Known rows, with every way that one mark hangs from another:
{Q_954 Q_572}: [ 14.3  51.5  17.0  27.0 -22.9 -26.7  28.0   6.8  -2.0 -28.6  29.7  40.8
   7.3  14.4   8.4 -28.1   6.7 -10.3  -1.9  -5.3  -5.7]
{Q_572 Q_954}: [ 39.9  34.3  22.0  19.1 -17.5 -19.6  19.8  16.1  20.3 -13.2  10.8  28.2
 -28.9  31.8 -10.2 -23.8   4.2   4.7  23.8  -4.9 -21.6]
{Q_572 Q_758 Q_954}: [ 50.6   6.6  37.9  13.3 -21.9 -18.9   9.4  17.3  31.4 -36.6  21.8  27.0
 -21.7  52.7  -9.9 -25.2 -17.5 -10.5  30.7 -24.3 -11.4]
{Q_77 Q_758 Q_956}: [ 26.7  51.8  16.7  22.9 -17.2 -11.9  25.1 -13.3 -21.2   3.3  28.9  23.1
 -20.7  39.3  10.8 -16.2  22.8  -0.6   5.3   2.2 -16.2]
{Q_252 Q_34 Q_809}: [ 10.9  63.9   2.4  22.9   2.2   1.8   9.8   5.9  33.6   8.7 -15.0  35.5
   2.5   9.9   6.6   4.8  37.1  24.6  20.1  41.7  -4.3]
{Q_954 {Q_572 {Q_252 Q_34}}}: [-14.4  88.0   8.0  24.3   5.3 -18.6  -0.7  -8.3  24.2 -24.8   8.8  34.2
  -5.1   5.0  16.4 -13.8  15.9  -6.9  -9.6  25.4   5.9]
{Q_954 {Q_572 {Q_252 Q_809}}}: [  3.2  57.0  37.2  38.2  -7.3 -27.7  -2.4 -15.2  25.1 -37.5   6.9  18.2
  40.7   9.0 -12.6 -16.0  19.0   9.8   1.1   5.2  13.0]
{Q_572 {Q_758 {Q_809 {Q_252 Q_34}}} Q_954}: [ 51.6  32.6   9.1   6.8 -14.8   3.9  -5.1   7.7  52.4 -17.2   1.6  45.0
 -17.0  21.0  -7.9 -18.3 -27.1   4.0  25.1   7.3  -1.6]
{Q_758 {Q_809 {Q_252 Q_34} Q_954}}: [ 25.6  58.5 -11.0  12.1  -3.8   8.2   5.0   0.0  43.2   9.3 -16.6  25.8
   3.6 -17.7 -10.8 -10.8   0.6  18.2  13.8  41.6 -15.4]
{Q_954 {Q_572 Q_252 Q_758}}: [ 18.5  40.4  43.6  22.1 -15.1 -31.3  -2.3  -7.4  18.8 -67.9  30.2  21.1
  17.7  33.7  -5.3 -29.0 -11.5 -33.4  -1.5 -27.3  14.4]
{Q_809 Q_758 Q_954}: [ 19.5   8.5  31.3   4.5 -19.5   2.5  15.0  16.9  29.1 -32.9   5.9  -8.0
 -11.8  13.4 -12.2 -18.1  10.0 -23.7  28.6   6.9 -25.2]
{Q_758 {Q_809 {Q_252 Q_34} {Q_954 Q_572}}}: [ 15.1  42.6  -2.9  22.8 -21.2  -2.3   6.4  -8.1  44.5  -4.2  10.7  39.9
  22.9 -23.6  -2.0 -25.8 -11.0  10.8  -7.5  34.3  -2.1]
{Q_758 {Q_809 Q_252}}: [ 47.9  74.8   3.4  11.5  -4.7  -3.0  26.4   4.4  12.7 -11.3  -5.2  29.4
  17.3   0.1 -23.3 -20.5   1.8   4.1  10.4   7.5 -10.8]
{Q_572 {Q_252 Q_34 {Q_809 Q_954}} Q_758}: [  8.7  21.6  31.0  17.6   3.9  -5.6 -36.0 -10.1  68.9 -24.1 -20.2   1.5
  18.9  20.1 -10.8   3.9   8.6  14.3  26.8  27.9   5.0]
{Q_252 Q_34 {Q_809 Q_758}}: [  6.7  37.3  13.0   6.8  -2.1  18.7   8.7  10.5  39.5 -14.4 -11.7  15.4
  -7.6   5.1   4.1   7.6  37.7  -1.9  31.7  35.3  -6.5]
{Q_77 {Q_758 {Q_809 Q_954}} Q_956}: [ 39.0  30.1  15.8   8.7 -29.5  -2.1  34.7 -19.0   5.3  -8.1  30.8  21.7
  -9.9  15.1   2.9 -23.3   8.3  -4.2  12.6   7.6 -30.5]
{Q_77 {Q_758 {Q_809 Q_954}}}: [ 31.1  37.0  19.2   7.6  -6.8 -18.3  32.3 -22.5   4.1 -11.9  25.4  22.7
  -4.6   6.2   1.8 -26.8  -2.4  11.9  14.2  11.4 -30.1]
{Q_809 Q_954}: [ 23.4  30.4  17.3  16.7 -14.4 -15.2  17.1   9.9  21.7 -12.4   2.7  11.4
  -0.6  14.1 -10.5 -20.3   8.4   0.3  19.0   9.0 -25.6]
{Q_252 Q_34 {Q_809 Q_758 {Q_954 Q_572}}}: [-11.7  -6.8  25.3  23.2 -28.2   6.4  -1.3  -0.1  53.6 -27.2  11.2  15.4
  11.2  -8.4   9.4  -9.1  16.1  -0.7  19.0  34.6  -2.3]
{Q_809 {Q_252 Q_34} Q_758 Q_954}: [  8.4  26.0  11.0  15.6  -7.3  13.7 -16.6   7.9  45.3   0.7 -17.4  -5.1
  -8.6  -3.0 -13.3  -4.0   6.4   2.2  20.0  36.5  -6.6]
{Q_252 Q_34 {Q_809 {Q_954 Q_572}}}: [ -5.9  15.3  14.5  39.0 -20.7  -8.5  -2.4  -3.9  48.6  -5.5  12.2  32.2
  24.1  -7.2   8.7 -10.8  15.6  26.1   6.2  38.5   0.2]
{Q_572 Q_252 Q_758}: [ 30.6  56.5  36.4  10.7   5.1 -19.4  -3.8  -0.8  19.0 -49.8   1.0   9.1
   2.2  41.8 -13.1 -15.4   1.2 -28.7  16.8 -17.1   3.4]

Rows:
[ 44.2  43.3   8.3  12.8 -14.5  -4.9  14.7   0.9  33.7  -7.8  -4.7  15.1
  24.5  -8.1 -28.8 -22.5  -7.2  11.0  16.4  15.1 -18.5] | {Q_758 {Q_809 Q_252 Q_954}}
[ 11.1  73.2  10.5  18.8   8.6 -14.3  -6.7   3.4  45.9 -10.9 -15.1  21.8
 -40.1  20.9  -0.9  -8.7   9.9  11.4  14.4  20.0  -9.6] | {Q_572 {Q_252 Q_34} Q_954}
[ 31.8  89.7 -15.3   9.0   8.0  10.8  16.8   1.0  26.2   5.0 -13.4  41.8
  -3.0  -5.9  -4.8  -8.8   8.6   9.5   9.1  35.2  -8.8] | {Q_758 {Q_809 {Q_252 Q_34}}}
[ 25.7  17.9  52.4  16.1 -10.2  -6.3 -10.0   2.1  53.6 -44.5 -14.8 -14.1
  -3.0  22.6 -31.0 -10.3  13.7   3.9  37.0  -3.0  -2.7] | {Q_572 {Q_252 {Q_809 Q_758}} Q_954}
[  7.0 -20.6  46.1  26.0 -40.4  -5.7   6.1   0.9  42.1 -44.4  21.7   4.5
  33.4   0.6 -11.7 -20.3   7.6  -4.5  22.9   7.0  -6.1] | {Q_252 {Q_809 Q_758 {Q_954 Q_572}}}
[ 14.4  38.2  34.6  27.9  -1.5 -17.9 -11.2 -10.0  45.7 -18.2 -22.4 -11.5
  37.4   8.2 -29.7  -7.1  20.7  24.0  24.2  20.3  -6.8] | {Q_572 {Q_252 {Q_809 Q_954}}}
[  3.8   7.6  19.7  10.0 -12.5  14.5  -3.5  10.5  57.3 -11.4 -15.8   2.8
  -3.8  -1.4  -3.1   4.4  26.5   5.2  35.6  40.1 -15.0] | {Q_252 Q_34 {Q_809 Q_758 Q_954}}
[-23.7  28.6  27.0  12.1  -9.3  -4.1 -14.3  -7.0  49.8 -43.3   8.4   0.2
 -10.6  -6.6   7.4 -14.5   6.4 -26.6   5.1  24.2  -3.4] | {Q_809 Q_758 {Q_954 {Q_572 {Q_252 Q_34}}}}
[ 13.1  64.6  16.4   2.1  -4.2  -7.6   9.5 -14.8  35.5 -61.9  23.4  48.7
   3.2   7.1  14.4 -21.0 -11.3 -34.8  -0.8   4.5   9.5] | {Q_954 {Q_572 {Q_252 Q_34} {Q_758 Q_809}}}
[ 27.2   8.0  50.4  19.7  -8.9 -18.2 -23.8 -11.1  53.9 -42.4 -10.9  -9.8
  39.1  29.0 -29.1  -8.5   0.9   6.6  31.5  -1.9   6.6] | {Q_572 {Q_252 {Q_809 Q_954}} Q_758}
[  6.0 -10.8  27.0  29.6 -33.0 -11.2 -14.3  -4.3  55.0 -28.8  20.7  35.1
  29.2  14.3   9.9 -10.5  -7.5   8.3  14.8  18.1  12.5] | {Q_252 Q_34 {Q_809 {Q_954 {Q_572 Q_758}}}}
[ 46.3  33.7  27.0  18.0 -29.2 -16.3  12.3  -0.9  17.4 -47.3  33.9  44.3
  37.2  10.9 -14.4 -33.5 -28.4 -21.5   2.1 -18.9  13.5] | {Q_954 {Q_572 {Q_758 {Q_809 Q_252}}}}
[ 13.8   7.2  19.6  33.0 -24.1 -13.7 -27.9  -2.0  45.7 -17.1  17.1  27.4
  21.0  15.3  -1.3 -22.2 -26.5   5.0   1.8  11.2  15.8] | {Q_809 {Q_252 Q_34} {Q_954 {Q_572 Q_758}}}
[ 17.0  24.1  22.8  42.4 -30.6 -24.3  -7.2  -3.9  25.1 -10.2  18.1  15.9
  37.3   2.1 -16.9 -31.8 -14.4  15.6  -3.1   4.1   3.5] | {Q_809 Q_252 {Q_954 Q_572}}
[ 27.8  -5.7  39.0  36.8 -37.0 -26.1 -20.6  -2.1  33.3 -33.4  29.8  17.2
  37.4  23.5 -18.1 -34.1 -33.4  -1.6   1.8 -14.9  14.3] | {Q_809 Q_252 {Q_954 {Q_572 Q_758}}}
[ 13.3  57.4   2.6  11.8   5.1  16.6  -7.3  12.8  27.0  -4.2 -16.1  10.6
 -17.2   5.2  -5.1  -0.2  17.2  -3.3  17.3  30.3  -1.5] | {Q_809 {Q_252 Q_34} Q_758}
[ -6.2  11.9  16.6  25.5 -23.1   4.4 -20.1   2.4  47.1 -16.3   9.6   9.0
   4.7  -9.3  -2.3 -17.8  -6.7  -2.9   1.9  28.4   2.4] | {Q_809 {Q_252 Q_34} Q_758 {Q_954 Q_572}}
[ 57.5  13.7  24.6   8.7 -21.0  -2.5   0.8   1.7  40.3 -30.5   6.3  16.4
  29.0  11.7 -29.6 -27.1 -27.1  -6.1  25.6  -6.3  -5.9] | {Q_572 {Q_758 {Q_809 Q_252 Q_954}}}
[ 39.7  40.4  14.2  20.4  -2.6 -19.5   9.6 -27.2   8.2   6.8  11.3  11.8
  15.0   0.3 -15.2 -29.5 -15.8  29.1   9.5  13.0 -11.7] | {Q_77 {Q_758 {Q_809 Q_252 Q_954}}}
[ -1.8  64.3   8.5  10.3  -6.8  -7.2  12.3 -19.7  45.8 -33.8  11.3  33.4
   7.7 -20.3   8.1 -23.2  -0.4  -9.8  -5.0  29.6 -10.9] | {Q_758 {Q_809 {Q_954 {Q_572 {Q_252 Q_34}}}}}
[ 22.2  -6.2  38.9  14.3 -21.4   6.1   5.2   8.2  43.5 -28.9  -4.6 -10.5
  18.6   6.5 -20.4  -6.8  20.6   0.2  38.1  14.2 -15.7] | {Q_252 {Q_809 Q_758 Q_954}}
[  8.5  30.0   6.8  23.6  -5.9   4.0  -1.7   3.0  51.1  10.7 -17.6  21.2
   7.1   2.3  -2.4   4.3  27.5  32.9  25.3  47.0 -12.8] | {Q_252 Q_34 {Q_809 Q_954}}
[ -2.1  55.0  25.3  20.4  -2.6 -18.0 -14.4  -9.3  32.2 -49.3  21.5  35.3
  -2.0  24.9  14.9 -15.9  -4.9 -25.1  -3.6   4.3  16.7] | {Q_954 {Q_572 {Q_252 Q_34} Q_758}}
[ 40.4  57.3  12.0   7.2 -19.0   0.8  46.1 -16.2 -15.5  -9.8  32.9  35.6
 -12.7  22.8   8.5 -23.4  19.2 -10.3   6.2   5.2 -23.3] | {Q_77 {Q_758 Q_809} Q_956}
[ 44.6  30.7  15.6  23.9 -26.4   0.7  10.2 -24.2   9.1   8.4  18.7  11.4
  13.7  13.0 -15.5 -24.1  -1.0  18.5   6.2   8.7 -14.7] | {Q_77 {Q_758 {Q_809 Q_252 Q_954}} Q_956}
[  2.6  40.5  32.5  30.2 -13.7 -33.2  -1.9 -13.6  28.9 -38.4  15.5   6.5
  23.1   5.7  -7.8 -30.9  -1.2  -7.5  -4.2   2.3  -2.2] | {Q_809 {Q_954 {Q_572 Q_252}}}
[ 61.9  12.4  31.1  -2.4 -26.3  -8.6  30.9  12.2  34.5 -50.4  26.9  40.2
 -17.3  32.6 -10.8 -32.2 -24.7 -21.4  33.8 -28.0 -16.9] | {Q_572 {Q_758 Q_809} Q_954}
